Each row was made from one small tree. Brackets hold a mark, then the marks that hang from it, in the order of their numbers. Every link used is in the known rows. Write each row's tree.
In the rows, 128 means zero.
Known rows
(q588 (q14 q294 (q597 (q15 (q179 (q434 q209)))))): [138 156 109 118 151 151 120 151 133  99 140 107 100 167 120  84 199 128
 134 117 150 148  82 139 132 139 156 209 122 110 142  97 166 102 118 159
 139 129 161 157 164 126  66 122 121  83 149 127 135 174]
(q302 (q434 (q179 (q15 q294)) q182 q209)): [129 111 103 173  51 148 159  79 126 206 100 125 110 165 124 141 138 117
 167  94 142 116 140 204 146 106  57 110 134 153  81 113  98 152  88 161
  58 106 202 143 120  96 116 121 160 122 145 159 144  94]
(q597 (q14 (q294 (q15 (q179 q434))) q588)): [143 163  90 133 147 173 144 178 151 115 155 154  94 162 111 120 148 132
 128 145 149 162 119 129  97 139 165 162 105 122 126 131 141  85 111 176
 141 137  96 162 175 136 106 127 152  75 145 112 133 176]
(q588 (q14 (q597 (q15 q294)))): [137 132 113 127 161 151 108 145 125  89 145 121 101 166 112 106 189 142
 135 146 144 156  77 113 136 126 152 201 116  99 140 108 176 106 122 132
 133 149 147 148 197 151  99 151 119 113 152 128 141 159]
(q209 (q15 (q179 (q434 q302)) (q597 (q14 q294)))): [ 75 128 126 165  87 153 120 142 145 107 161 143 119  71  87 102 131 132
 103 106 141 179 121 134  97 131 161 181 119 127 154 104  95 110  89 187
 121 161 166 142 155 170 116 152 179 104 105 111 141 129]
(q15 q179 q209 q294 (q597 (q14 q588))): [101 126 138 183 103 156  75 213 189  63 147 123 117  29  97 116 107 141
 116 129 187 205  88 132  99 102 168 179 126 108 153 100  95  86 143 159
 151 154 150 159 151 185 152 183 153 116 140 128 107 139]
(q597 (q15 q179)): [100 129 139 115 130 149 127 124 124 128 138 108 107 139  87 106 162 124
 116 136 146 168 115 167 138 131 145 139 114  94 161 143 149  86 100 130
 123 153 137 123 188 173 127 137 164 133 127 139 152 129]
(q209 (q15 q179 q294)): [ 88 123 136 162 106 152 113 138 155 125 141 124 132 117  86 121 128 144
 118 137 134 170 113 142 154 134 153 142  73 100 141 132 124 118 115 151
 119 131 148 125 173 194 127 147 169 138 129 143 138 123]
(q434 q179 q302): [160  99  87 148  71 169 144  83 132 131 100 145 122 154 113 126 118 113
 133 145 108 131 168 131 111 113  64 110 112 106 136 126  67 127  99 131
  60 142 181 109 166 134 136 157 148 135 143 152 163 118]
(q434 q209 q302): [166  83  83 163  75 153 163 104 103 144 112 124 111 173 118 123 131 115
 106 163 128 149 141 172 107  85 101 116 134 134 113 150  73  94  81 135
 101 123 180 129 152 137 125 119 114 134 101 147 157 130]
(q182 (q434 (q209 (q15 q179 q597)) q302)): [ 82 100 120 174  55 153 137  87 134 135 119 142 128 124 103 103 128 123
 140 146 131 180 170 177 111  79 126 136 161 146 140 129  45 101  74 151
  61 133 214 132 153 137 118 146 145 158  99 138 148  93]
(q588 (q14 (q294 (q15 (q209 q434))) q597)): [179 133 100 143 174 141 105 153 107  86 130 151 127 152 120  81 203 143
 137 123 159 136  77 127 146 154 161 211 112 122 140 118 174  93 130 132
 155 143 127 173 182 152 112 114 123 114 183 147 133 192]
(q294 (q15 (q179 (q434 q182)) q209 q597)): [102 116 112 156  69  97  99 150 139 121 135 136 123  66  98  94 113 113
  97  99 185 150 130 182 126 116 148 173 141 143 178 127 126  66  98 159
 140 198 121 164 144 135 176 150 178 155 174 148 155 117]
(q588 (q14 q294)): [176 127  77 133 173 159 122 129 127 114 133 136 116 209 132  89 180 140
 139 148 139 129  93 114 152 128 141 191  78 118 138 114 150 103 127 131
 129 105 156 142 194 156 111 148 130  87 149 149 134 192]
(q597 q14 q15): [105 121 128 122 154 163 150 133  89 136 166 128  93 143 110 127 184 132
 129 132 139 188  91 159  92 133 156 134 154 125 132 154 159  95  82 138
 149 155 128 136 195 170 125 138 147 103 106 104 161 143]
(q179 q15): [133  84  94 153 123 145 119 117 136 127 139 116 116 170 106 108 151 144
 134 192 140 134  87 143 156 114 134 183  91 148 135 139 128  90 104 108
  90 133 145 139 187 165 143 132 167 129  96 144 141 114]
(q182 (q434 q179 q209 q302)): [132  98  94 160  48 167 154  62 126 152  90 143 126 170 132 117 128 109
 168 149 109 149 191 176 101  79  73  89 161 147 118 135  35 126  83 137
  36 113 219 119 149 101 121 148 131 147 125 151 162  99]
(q182 q434): [126  88 103 152 115 154 113  94 109 125 117 136 102 179 118 100 144 136
 148 194 128 148 157 161 118  82 122 136 125 162 136 147  98  89 100 118
  57 114 163 132 200 141 140 161 149 133 127 158 164 113]
(q588 (q14 q294 (q597 q15))): [153 153 111 124 187 166 114 156 125  88 152 123  98 185 116  91 214 141
 150 137 139 149  70 112 137 140 162 218 115 105 144 104 178 103 122 142
 139 139 144 157 203 153  76 123 116  84 154 127 129 174]
(q302 q434): [160  89 103 153 117 150 114  92  94 146 110 135  93 175 112 113 148 133
 106 153 141 121 145 166 136 106  90 124  98 139 110 145 131 113  96 130
  72 119 154 137 177 145 132 133 161 114 141 168 165 124]
(q182 (q434 q209)): [130  84  99 160  96 151 135  95 111 144 108 124 110 180 131 105 147 128
 152 180 131 148 152 193 125  71 122 115 149 168 123 152  79  95  90 126
  71 103 186 141 175 129 129 142 130 136 107 156 162 115]
(q179 (q15 q294) (q434 q182 q209 q302)): [ 95  91  67 165  12 119 168  97 115 169 138 118  92 163 104 131 102 108
 134 154 146 158 125 157  87  83  99 182 125 190  88 118 103  96  70 177
  67 114 170 141  91  78 109 118 146 123 112 138 142  86]
(q209 (q15 q294 q597) (q434 q179 q182 q302)): [ 84 105 118 192  41 149 174  87 100 145 118 173 151  66  69 121 119 129
 162  85 129 159 159 136 101 130  99 135 137 132 109 108  72 147  84 173
  79 156 193 138 134 162 131 155 172 163 140 149 149 103]
(q179 (q15 (q209 (q434 q302)) q597)): [120  57 105 181  86 124 107 119 114  99 133 135 143  76  88  84 140 140
 126 161 168 163  83 138 122 114 138 209 133 167 143 130  96  75  98 108
  92 162 168 154 144 175 161 132 172 161  96 157 129 104]
(q588 (q14 q294 (q597 (q15 q209)))): [155 144 111 131 182 158 105 163 119  86 153 119 105 158 120  86 209 140
 147 126 151 160  56 114 132 147 166 219 127 118 152  99 174  89 128 137
 147 145 147 164 191 157  88 111 114  95 163 134 126 167]
(q294 (q15 q209)): [155  98 103 151 117 125 114 138 116 130 136 139 131 134 116 116 145 127
 114 140 155 148 107 164 141 130 150 141 127 137 157 165 147  67 100 116
 149 171 101 157 176 161 171 115 148 159 163 151 158 130]
(q588 (q14 (q294 q15))): [169 146  78 129 172 154 127 128 133 125 138 151 123 216 130  98 188 134
 141 131 140 129 100 122 159 139 152 190  82 107 139 129 167 102 118 135
 151 127 127 149 193 146 114 139 129  99 165 138 132 193]

Which tree is each row?
[149 131 100 166 153 186 127 191 156  83 159 138  93 128 105 114 154 145
 142 166 146 159 103 117  99  99 169 186 125 130 132 108  99  96 113 160
 131 149 137 168 199 177 118 158 135  66 103 115 117 155] -> (q15 (q597 (q14 q294 q588)))
[154  88  83 158  66 138 177  61  61 157  82 165 126 131  94 105 122 120
 137 117 133 122 180 162 103 123  54 104 130 144 110 133  84 114  97 134
  62 133 180 127 155 130 153 153 167 159 163 177 178 136] -> (q209 (q434 q179 q182 q302))
[138  81  57 151  37 112 178  93  75 166 121 121  85 159 114 112  98 103
 102 144 143 137 163 176  77  80  86 134 142 185 110 124  89  80  69 171
  77 129 173 144 124  84 131 129 138 122 127 155 184 112] -> (q179 (q434 q182 q209 q302))
[ 96 119 128 184  65 138 142 112 115 185 118 130 106 119 101 128 131 126
 128  84 159 145 142 207 143 100 104 125 137 143 104 113 102 130  85 180
  91 126 196 155 133 136 119 129 161 129 138 155 145 103] -> (q302 (q434 q182 (q209 (q15 q179 q294 q597))))
[ 92  84  79 158  65 108 125 118 125 131 153 112  93 121  95  96 115 126
 130 161 160 127 109 148 113  93 128 223 124 197 137  98 116  81  82 158
  70 163 158 161 148 116 143 155 185 114 101 142 152  87] -> (q179 (q15 q597) (q434 q182))
[ 97 109 128 143  75 143 162 107  77 148 128 133 126  99  88 123 148 113
 158  99 151 193 119 153  85 138 113 129 155 134 120 138 135  97  90 144
 110 148 153 133 127 153 132 116 149 161 165 155 149 108] -> (q597 (q15 (q209 (q434 q179 q182 q302)) q294))
[100 120 146 175  88 160  79 163 184  77 123 113 112  94  86 118 125 129
 113 152 156 156 126 150 139  82 144 172  87  86 148 112  96 119 129 153
 124 139 154 127 172 182 137 199 155 108 128 139 115 130] -> (q15 q179 q294 q597)
[156  86  92 153  97 131 166  80  70 158  84 147 131 130 101  96 136 131
 146 120 142 108 157 179 129 130  74 104 118 149 113 133 106 117 109 128
  77 129 171 141 169 143 161 156 173 147 160 182 183 144] -> (q209 (q434 q179 q182))
[150 112  99 155  84 147 141  75 100 185  94 140  96 163 118 122 130 121
 143 100 139 102 170 185 137 112  48 100 122 145 108 115 108 135  98 153
  49 129 183 138 165 113 138 144 176 122 178 173 175 109] -> (q302 (q434 q179 q182))
[148 134 145 152 125 179 128 156  99  84 130 124 108 113  93 104 199 124
 163 123 137 168  94 135  89 153 137 175 158 123 133 116 134 102 108 150
 112 150 143 153 161 162  81  73 120 108 159 140 128 123] -> (q14 q294 (q597 (q15 (q209 (q434 q179 q302)))))
[154 113  76 168  33 150 195  81 112 193  92 132 116 154 125 136 109 102
 150  97 121 129 177 191 106  96  50  85 165 137 113 113  44 123  83 157
  71 133 217 132 134  97 136 134 128 142 148 154 168 109] -> (q434 q179 q182 q209 q302)
[ 79 126 134 119  78 144 139 125 131 134 140  94 105 138  95 122 147 109
 122 130 150 179 118 173 113 116 142 137 117 108 126 140 147 103  91 162
 126 128 139 124 130 141 101 132 151 115 123 135 147 122] -> (q597 (q15 (q179 (q434 q209)) q294))
[104 130 119 143  94 131 106 145 148 108 143 147 114  95 102 107 140 117
  93 117 161 150 134 172 119 113 154 162 127 114 160 140 129  97  91 161
 154 185 111 151 168 138 156 178 177 117 138 114 153 145] -> (q294 (q15 (q179 q434) (q597 q14)))
[134  90  91 171  71 149 173 101 109 159 132 132 132 151 105 126 130 125
 115 143 118 167 132 160 115 107 123 116 137 135 120 144  72 100  69 144
 106 136 187 137 148 157 118 102 125 152  89 137 156 113] -> (q434 (q209 q15) q302)
[158 146  86 138 163 156 121 139 147 111 145 152 126 191 123  96 189 134
 144 128 146 129  97 120 157 130 161 204  94 107 147 116 153 105 116 141
 155 143 134 156 192 150 116 153 131  95 153 132 123 187] -> (q588 (q14 (q294 (q15 q597))))
[153 136 116 128 167 175 134 191 141  75 155 108  79 148  81 114 161 148
 145 192 139 162  99 106 114 124 165 185 140 107 146 112 145  68 114 140
 101 178 114 175 214 162  85  98 122 117 129 132 140 115] -> (q14 q588 (q597 q15))
[123 105  94 142  67 109 135 115 118 148 109 100  99 129 109  93 104 116
  86 131 164 130 147 203 127 100 105 131 111 149 140 123 106  83 105 161
  98 123 168 138 143 114 141 155 170 124 142 163 175 135] -> (q15 (q179 (q434 q182 q209)))
[ 69 122 112 160  56 132 137 117 131 144 144 134 115 110  79 118 100 126
 108 117 137 172 142 140 110 125 129 151  92 129 135 116 117 104  94 183
  91 137 154 126 141 148 121 145 176 141 145 143 154 106] -> (q209 (q15 (q179 (q434 q182 q302)) q294))
[117 131 130 151 109 139 100 143 166 104 130 142 126 114  94 106 145 122
 107 132 156 135 137 171 162 112 152 160 110  89 169 149 121  95 103 138
 144 184 115 145 190 166 157 165 168 138 145 132 140 136] -> (q294 (q15 q179 q597))
[113  89  64 156  35 111 186  94  78 179 136 129 100 144 104 113  95 111
 108 127 136 148 152 172  82 100 102 135 144 186 114 123  91  85  61 183
  82 139 178 148 122 100 127 113 149 135 121 148 184 101] -> (q179 (q434 q182 (q209 q15) q302))
[120 118 133 163 101 122  84 157 158 102 131 135 139  74  99  99 138 124
 100 115 176 153 114 176 151 119 159 164 129 109 181 144 120  75 109 130
 157 195 118 155 169 173 176 148 166 160 160 142 139 127] -> (q294 (q15 q179 q209 q597))
[149 140 101 143 152 133 107 136 130 104 126 155 149 136 113  71 180 133
 127 101 171 143  93 137 157 146 160 202  98 110 155 120 153  95 128 133
 160 138 143 156 164 161 134 150 150 123 173 150 125 202] -> (q588 (q14 (q294 (q15 q179 (q209 q434) q597))))
[112 112  87 177  34 146 151  96 136 163 118 142 121 122 105 136 102 113
 170 107 139 155 136 139 102 117  61 152 135 148 123  99  81 112  99 154
  57 146 189 129 127 110 147 137 160 156 169 152 137  80] -> (q434 (q179 (q15 q209 q294)) q182 q302)
[116  97 122 129 108 128 156 105  64 154 128 122 131  97  95  99 157 123
 151  99 161 170 106 175 110 151 123 125 164 147 142 142 142  83  91 124
 112 163 154 147 152 163 148 115 165 165 154 163 171 117] -> (q597 (q15 (q209 (q434 q179 q182))))
[110 126 122 133 133 170 165 157 108 123 152 142 127  84  97 129 154 137
 167 111 159 218  86 125  71 153 155 128 161 123 112 136 147  98 106 149
 139 148 128 156 143 169 117 121 148 133 138 125 139 145] -> (q597 (q14 q588) (q15 (q209 (q434 q179)) q294))
[155  60  88 171  87 108 139 102  43 137 107 148 122  94  99  87 115 129
 106 134 168 160 127 165  92 123 101 138 141 177 130 145 110  60 105 119
  98 141 161 149 149 154 174 124 157 174 163 187 171 131] -> (q15 (q209 (q434 q182 q302)))
[ 75 109 120 175  63 158 139  95 126 137 130 152 121 114 109 109 135 124
 140 134 132 191 163 180  93  83 134 131 175 147 136 131  49 105  75 156
  78 135 213 134 156 135 120 154 147 147  94 124 151 105] -> (q182 (q434 (q209 (q15 q179 (q597 q14))) q302))
